In the rows, zero is written as 128.
Known rows, with every way that one mark hangs from another
(pegof musog): [101 105 138 103 137 188 114 143  93 169 116  90  82 164 155 150 101 127
 128 168 128]
(sise rupuv): [109  97 115  96  86 179  87 148 160 185 105 131  88 184 104 130 114 147
 150 172 100]
(vurar (pegof (musog rupuv))): [106 111 103 121 127 145 123 142 117 150 147  47  39 135 149 161  97 140
 144 167 169]
(musog (vedu sise) (vurar pegof)): [145 118 122  85 108 103 106 118  87  94  77 160  82 137  88 158  75 127
 149 139 136]
(sise (musog vurar) rupuv): [113  83 126  64 134 161  80 129 175 143 100 169  95 132 113 166 159 169
  83 176 106]
(pegof (musog rupuv vurar)): [110  96 143  89 199 185 119 149 116 117 126  99  79 118 145 188 134 137
  92 143 158]
(rupuv (pegof (musog (vedu sise) vurar))): [123 129 177 115 178 145 171 129  51 107  98 168 114 116 138 144 133  92
 119 130 147]
(vurar (pegof (musog rupuv (vedu sise)))): [103 109 124 113 144 120 103 131 104 127 148 102  59 125 123 152  90 103
 183 164 186]
(vurar pegof): [134 112  91 117  58 131 115 143 108 164  90  93  54 172 120 135  69 138
 151 155 123]
(rupuv (sise musog)): [143  88 107 122  79 162 126 138 128 141  89 143  77 139 127 123 124 133
  93 174 121]
(sise (musog rupuv vurar)): [113  81 115  79 173 152  94 153 159 124 120 144  77 111 121 182 153 151
  78 148 149]
(vedu sise vurar): [104 100 109  89 101 181 139 134 118 177 104 153 117 172  94 131  94  99
 138 108 146]
(musog rupuv (vurar pegof)): [141 106 103  98 120 129 125 145 130 111 102 100  48 130 115 173 100 157
 110 137 158]
(vurar pegof (vedu (sise (musog rupuv)))): [115  91  92 103  90  60 120 151 152 142 143 150  24 140 102 132 117  97
 144 158 191]
(musog rupuv vedu vurar): [114 105 139 101 175 152  67 148 130 105  99 133  94 125 128 164 121 137
 157 118 139]
(sise musog): [103  91 115  97 113 152  88 148 137 177 102 129  79 152 127 147 122 132
 122 169 122]
(musog vedu (vurar pegof)): [141 119 127 107 103 116  86 121  94  97  64 117  77 132 130 155  91 153
 153 136 118]
(vedu (sise (musog (vurar pegof)) rupuv)): [132  86 108  60  98 105 113 114 156 132 111 183  68 127  71 169 131 151
  85 186 134]
(sise (musog rupuv (vurar pegof))): [129  88  99  99 132 111 103 135 155 110 118 118  48 103 124 187 130 163
  84 157 158]
(sise musog rupuv): [ 97  87 109  88  96 161  69 139 182 186 115 149  83 159 108 140 150 153
 128 192 112]
(vurar pegof vedu): [131 126 102 127  46  99 123 145 105 147  87 106  40 183 137 106  74 124
 163 141 135]

Rows
[152 103 104 142  97 155 157 135 110 119 131  59  44 123 155 138  99 138
 123 172 170]  (vurar (pegof (musog (rupuv sise))))
[107 124 146 129 108 190 167 138 119 181 126 115  91 159 150 122 149 119
 130 176 114]  (sise (rupuv (pegof musog)))
[147 121 139 102 104 123 195 145 118 126  96 220  88 168  95  98 144  96
 111 127 127]  (musog (vurar (vedu (sise (rupuv pegof)))))
[125 111 160  99 168 152 138 141  88 105  98 134  80 150 168 144 127 119
 103 133 130]  (pegof (musog (vurar vedu)))
[117 133 162 124 168 171 139 123 109 117 104 150 115 124 156 136 164 136
 128 153 107]  (sise (rupuv (pegof (musog vedu vurar))))
[ 79  96 115 108 117 165  49 109 191 168 108 167 133 138 133 122 154 151
 172 149 115]  (sise (musog (vedu vurar)) rupuv)
[124 106 131 115 166 144 152 160 136 125 118 147  70 100 135 160 170 132
  70 135 154]  (sise (musog (rupuv pegof) vurar))
[171  88 121 116 138 173 148 148 128  93  92 138  79 120 117 146 126 146
  92 132 145]  (musog (rupuv sise) vurar)
[102 115  97 130  88 126  74 104 139 143  97 112  93 123 148 130 111 140
 166 129 142]  (sise (musog (vedu (vurar pegof))))
[113 125 125 138 131 134 140 165 111 149 124 153  86 138 102 111 111  76
 190 125 162]  (musog (rupuv pegof) (vedu sise))
[109  94  84  96  72 124 134 113 131 168 115 139  78 139 102 137 107 118
 111 140 163]  (vedu (sise musog) (vurar pegof))
[174 106 134 137 105 150 205 137  96 103  73 170  86 106 139 129 163 130
  44 148 119]  (rupuv pegof (sise (musog vurar)))
[ 97  87 111  97 132 102 109 164 152 147 141 181  59 147 100 131 140  87
 137 149 180]  (vurar (vedu (sise (musog rupuv))))
[130 124 150 102 128 137 141 129 119 123  91 209 116 137  88 127 140 112
 142 139 119]  (musog (vedu (sise (rupuv pegof))) vurar)
[ 82 122 137 127 155 198  94 113 105 147 111 101 131 142 180 136 117 119
 175 121 134]  (pegof (musog (vedu vurar)))
[129  83 104  68 132  97 122 136 143 114 129 151  48 105  86 184 122 138
  79 161 185]  (vedu (sise (musog rupuv (vurar pegof))))
[102 129 122 122  89 164 151 121 140 173 108 182 138 159 105  87 136  95
 188 113 131]  (musog (vedu (sise (rupuv pegof)) vurar))
[ 95 140 145 164 143 185 158 123  84 154 109 104 127 132 190 111 135  98
 162 102 137]  (rupuv (pegof (musog (vedu vurar))))
[135 127 129 138 139 131 181 172 117 111 103 156  67 141 140 115 152 105
 114  95 152]  (musog (rupuv pegof) (vurar vedu))
[114 109 119  95  81 106 141 122 123 149 135 141  54 174 118 118 105 102
 153 185 150]  (vurar (pegof musog) (vedu (sise rupuv)))
[139 103 125  77  97 106  94 110 133 102  95 172  90 144  78 148  93 146
 160 162 124]  (musog (vedu (sise rupuv)) (vurar pegof))
[ 87 112  80 137 118 121  67 118 165 141 130 101  79 102 143 138 134 139
 174 124 171]  (sise (musog rupuv (vedu (vurar pegof))))
[111 102 141  95 164 135  58 125 131 107  82 160 101 114 131 165 139 138
 125 145 115]  (sise (musog vedu vurar))
[127 116 130 117 112 116 162 142 150 129 102 200  83 134 134 107 184 127
  90 150 112]  (sise (musog (vurar vedu)) (rupuv pegof))
[125 112 126 133 152 109 164 164 133 110 111 167  60 109 145 124 183 113
  85 113 158]  (sise (musog (rupuv pegof) (vurar vedu)))
[152 104 119 157  75 154 193 145 107 152  84 149  77 127 142 101 145 112
  89 160 129]  (rupuv pegof (sise musog))
